Each row was made from one small tree. The marks that hang from a mark follow it in brackets, in alphabetical order. Every link used is in the known rows. Write each row's tree.
In the rows, zero is written as 128.
Known rows
S{V}: [127 133 130 112 108 126 127 135 132 113 116 127 113 123 128 122 135 115
 113 128 153 134 114 126 130 130 133 141 123 135 111 116 137]
V{S}: [120 136 122 115 118 124 126 130 144 114 123 124 114 119 126 119 133 118
 117 125 148 135 117 132 114 120 139 141 122 136 110 126 135]
Y{K{D{G}} N{E}}: [133 147 134 114 109 112 134 128 144 111 137 112 113 122 122 115 127 118
 105 122 187 140 121 129  98 129 140 137 137 139 110 125 145]
D{G J R{N{E{V}}}}: [124 141 135 114 123 116 131 134 137 119 121 121 122 108 122 124 127 122
 106 139 221 133 131 133 109 130 145 139 128 131 115 121 133]
Q{D}: [129 139 126 111 113 126 127 132 138 112 117 123 112 120 126 122 134 119
 118 134 133 128 112 129 116 126 133 140 124 132 113 133 142]
J{D{G K R{N}}}: [127 144 129 112 127 113 138 129 129 109 124 118 114 115 120 123 129 128
 115 125 205 148 128 132  96 129 131 137 115 129 111 131 127]
J{D{G}}: [124 136 117 113 121 119 130 132 138 108 120 125 118 120 126 117 130 125
 115 129 172 141 116 134 109 125 129 138 120 133 114 139 129]
V{G S}: [119 136 121 112 127 123 130 133 144 111 127 120 116 118 125 120 134 116
 117 124 168 137 122 132 103 117 138 138 123 136 110 138 136]
Y{K{D{G}}}: [130 143 144 110 113 118 131 128 137 107 124 119 114 119 123 118 131 119
 113 126 157 141 115 129 105 128 131 135 123 137 112 133 141]
R{D{G J K}}: [124 152 154 114 124 122 135 124 128  99 103 116 117 120 128 113 133 120
 118 120 159 146 120 128  95 126 129 139 121 133 109 123 142]
J{D{K R{N}}}: [124 143 123 112 114 114 136 129 133 111 120 119 111 116 121 124 128 122
 116 124 202 143 123 130 115 128 134 139 118 131 111 123 127]
J{D}: [121 134 113 112 109 119 128 134 143 111 117 126 114 120 126 119 130 118
 116 127 164 136 112 132 127 124 132 139 121 135 114 133 129]
S{V{G}}: [128 133 127 110 117 125 132 137 133 109 119 123 114 120 128 123 137 114
 114 128 178 136 120 126 119 127 132 138 122 134 112 128 137]
E{V}: [125 135 133 112  99 122 130 127 138 114 115 131 115 115 126 123 133 114
 113 135 173 128 117 131 127 128 135 140 125 136 118 122 138]
E{V{G}}: [125 135 131 109 110 121 134 131 139 109 118 127 117 115 125 125 135 113
 114 133 192 131 122 131 115 124 135 137 124 135 120 134 138]
D{R}: [129 138 134 111 115 121 129 134 143 114 122 131 114 119 124 128 132 123
 115 133 164 139 115 128 114 129 135 138 123 132 116 120 126]
D{G J K R{N{E}}}: [128 153 142 114 130 117 134 130 131 113 120 116 122 114 122 122 127 124
 111 125 199 143 133 130  97 128 142 138 133 131 107 116 135]
D{K R}: [130 147 144 112 115 120 133 127 139 109 120 128 114 120 124 126 132 121
 120 127 161 140 119 127 109 128 132 138 124 132 114 116 131]
N{E{V}}: [123 138 123 113 101 120 124 131 145 117 123 130 118 118 124 118 129 112
 109 135 197 126 118 135 124 126 143 140 134 137 117 124 141]
U{Y{N{E{V}}}}: [129 135 120 118 103 111 134 119 141 118 124 118 112 121 124 124 129 118
 107 128 219 130 121 130 114 129 142 142 134 136 112 108 154]
J{D{G K{Y{N}} R}}: [131 142 132 116 115 109 144 123 133 103 126 114 114 126 121 124 131 125
 117 116 195 146 122 128  92 134 128 138 124 129 114 127 125]
T{S{V{G}}}: [127 135 117 112 116 128 130 138 139 109 121 127 112 122 129 123 138 115
 117 127 190 127 121 129 125 121 132 141 123 135 108 127 135]
U{Y{K}}: [128 140 134 118 108 122 131 121 130 114 118 116 111 122 123 123 131 124
 119 124 143 143 113 127 114 128 129 139 124 137 105 110 155]
T{S{V}}: [126 135 121 115 108 128 125 134 139 113 117 130 110 123 130 122 137 117
 117 129 164 126 115 129 135 125 132 144 122 135 107 115 133]
Y{K{D{J R}} N}: [127 146 145 112 106 118 137 129 144 111 117 115 112 117 124 124 128 116
 111 122 154 139 117 121 117 131 135 138 126 136 109 114 135]
U{Y}: [128 133 127 114 112 119 131 125 133 114 115 120 112 121 126 126 132 124
 117 123 159 139 113 129 118 126 131 141 125 134 111 116 147]
Q{D{J} E{V{G S}}}: [121 135 122 114 131 128 128 126 146 111 106 114 119 109 126 121 138 112
 119 138 142 117 125 133 105 117 141 140 125 133 108 154 146]
U{Y{K{D{G J}}}}: [126 140 145 114 120 118 134 125 130 108 108 109 118 119 126 118 130 123
 117 117 144 142 117 127 104 127 127 136 122 136 108 121 152]
R{D N{E}}: [122 141 124 112 112 116 127 133 135 114 125 117 106 117 122 116 128 117
 106 127 224 140 116 132 115 126 145 144 131 135 109 124 141]

Write each row's tree
[127 146 153 114 122 117 140 127 119 108 114 110 119 115 123 127 132 124
 117 120 180 146 128 127 101 134 133 139 129 130 110 115 131]
D{G J K{Y} R{N}}
[116 134 123 112 119 122 131 129 144 112 123 124 116 112 124 121 134 112
 116 129 190 128 125 134 106 118 138 138 119 136 115 140 139]
E{V{G S}}
[135 144 141 112 110 115 138 124 137 107 131 113 110 121 124 120 131 120
 109 123 163 144 119 125 102 130 133 137 127 137 111 124 142]
Y{K{D{G}} N}
[126 145 150 111 121 120 132 133 141 108 114 120 119 116 123 120 129 121
 114 127 149 143 119 127 104 129 131 134 121 133 112 129 134]
Y{K{D{G J R}}}
[131 150 123 118 103 120 130 126 142 117 137 116 112 124 122 117 127 118
 109 126 171 141 118 127 116 128 143 140 139 139 105 108 147]
Y{K N{E}}
[132 147 151 115 111 112 144 117 124  98 120 107 107 128 124 117 136 120
 115 112 191 150 116 125  85 133 130 140 128 132 112 120 140]
R{D{G K{Y{N}}}}
[134 148 144 111 125 116 138 128 126 111 126 120 115 115 121 127 131 128
 114 128 192 147 130 128  94 131 134 137 121 129 111 116 133]
D{G K R{N}}
[120 139 133 113 111 118 129 134 140 122 117 123 119 109 123 124 127 117
 106 136 220 127 128 133 125 129 147 140 130 133 115 115 134]
D{J R{N{E{V}}}}
[128 145 136 113 111 112 133 130 129 115 128 113 112 120 119 125 128 116
 113 119 218 140 123 131 107 132 143 141 140 134 111 115 133]
D{K{Y} R{N{E}}}
[134 138 141 114 129 125 129 129 143 111 105 124 120 111 125 127 136 123
 117 149 140 124 122 130 102 131 135 138 123 127 114 142 136]
Q{D{G J R} E{V}}
[118 153 139 114 112 118 131 127 128 109 111 111 112 117 125 112 128 114
 111 117 202 141 123 130 113 125 143 143 133 136 103 114 147]
R{D{J K} N{E}}
[126 137 146 108 126 118 131 137 142 107 111 123 121 117 127 124 131 122
 113 126 164 138 119 129 107 128 131 136 120 131 118 131 123]
K{D{G J R}}
[122 134 117 110 115 115 132 137 138 115 123 121 110 113 122 126 128 124
 112 129 204 140 119 131 123 128 136 140 118 131 112 129 123]
J{D{R{N}}}
[131 138 144 112 124 109 136 128 126 114 126 108 109 114 117 128 130 130
 111 123 199 147 122 127  94 132 131 136 116 132 108 121 146]
U{Y{K{D{G R{N}}}}}
[125 147 118 113 126 109 133 132 136 113 130 119 117 118 119 119 124 126
 111 126 226 143 131 134  95 127 138 137 125 130 109 131 130]
J{D{G K R{N{E}}}}
[120 139 125 113 104 116 134 124 130 105 114 118 114 126 123 117 132 114
 123 113 172 139 113 132 118 128 128 140 129 136 112 129 132]
J{D{K{Y}}}
[134 142 132 119 103 119 138 117 132 114 126 111 108 123 124 125 131 125
 115 121 152 145 116 122 110 130 132 141 126 137 103 102 157]
U{Y{K N}}
[125 144 112 117  99 110 137 122 135 108 127 112 113 128 124 115 127 112
 114 110 202 139 117 131 111 129 137 142 140 137 109 122 136]
J{D{K{Y{N{E}}}}}
[115 136 116 116 111 119 121 128 149 119 125 127 117 117 122 115 129 111
 111 131 193 124 121 138 115 120 146 141 129 137 112 129 143]
N{E{V{S}}}
[127 133 137 105 113 112 133 136 138 114 124 120 108 113 123 128 131 118
 109 128 203 138 118 129 121 129 137 138 122 133 117 128 126]
K{D{R{N}}}
[131 138 140 113 116 114 134 123 130 108 120 111 112 121 121 120 131 125
 115 120 163 143 115 129  98 128 126 136 121 136 109 125 153]
U{Y{K{D{G}}}}
[124 137 119 109 111 116 131 133 135 117 131 120 116 110 122 123 130 112
 106 133 244 129 130 134 116 124 146 139 135 136 116 132 140]
R{N{E{V{G}}}}
[126 137 136 114 105 115 131 124 134 111 117 113 109 121 123 122 131 117
 116 117 158 138 111 128 114 126 129 139 125 138 108 119 154]
U{Y{K{D}}}
[128 144 135 117  92 112 138 119 135 111 125 114 115 123 121 121 131 107
 111 118 213 129 121 130 111 132 142 142 144 137 115 112 145]
D{K{Y{N{E{V}}}}}
[127 149 147 113 120 118 135 123 131  99 115 121 112 125 124 115 134 122
 117 123 172 146 117 130  89 127 129 139 120 132 112 126 141]
R{D{G K}}
[117 143 129 113 115 120 126 134 132 114 113 114 112 115 126 113 128 115
 107 124 205 138 118 131 120 125 145 144 131 135 106 119 143]
R{D{J} N{E}}
[125 140 135 114 120 113 136 129 130 102 119 121 117 125 120 120 130 123
 121 118 183 144 118 132  92 131 126 136 122 129 115 134 124]
J{D{G K{Y} R}}
[125 137 110 112 128 111 129 138 140 116 134 122 116 117 120 121 125 129
 107 131 234 142 126 136 103 127 141 138 124 130 112 135 124]
J{D{G R{N{E}}}}
[115 141 132 110 114 118 132 133 135 110 113 114 115 110 124 114 129 109
 105 128 252 133 127 133 113 123 146 141 128 135 114 135 146]
R{D{J} N{E{V{G}}}}
[125 145 123 113 120 117 134 125 134 104 117 122 119 122 126 115 131 123
 119 122 164 143 122 133 102 124 127 136 120 133 112 133 133]
J{D{G K}}
[119 141 139 112 113 123 132 131 126 110 106 114 109 113 128 117 132 118
 111 124 184 143 116 127 123 126 138 144 122 134 107 117 139]
R{D{J} N}
[130 141 126 116 102 110 134 122 140 115 131 107 108 123 122 121 127 117
 107 115 191 138 116 127 109 128 138 140 136 140 105 114 158]
U{Y{K{D} N{E}}}
[121 151 140 118 103 115 138 121 131 104 111 106 111 128 126 114 130 110
 112 109 195 140 116 127 104 129 140 144 142 136 107 111 145]
R{D{J K{Y{N{E}}}}}
[115 137 115 113 120 119 127 132 149 115 129 124 119 115 122 116 130 110
 111 130 216 125 127 138 103 117 146 138 128 137 113 139 142]
N{E{V{G S}}}
[120 150 146 112 112 120 136 123 123 105 103 110 110 115 126 116 133 116
 115 118 177 144 120 126 114 125 135 143 123 134 105 113 143]
R{D{J K} N}
[127 136 121 112 126 117 131 135 143 109 123 130 117 121 123 122 129 129
 114 132 181 142 118 133 101 129 130 135 115 129 117 138 122]
J{D{G R}}
[134 135 123 110 118 125 130 128 142 109 114 120 114 112 124 124 139 114
 116 144 160 122 119 131 108 125 137 139 128 133 115 154 145]
Q{D E{V{G}}}
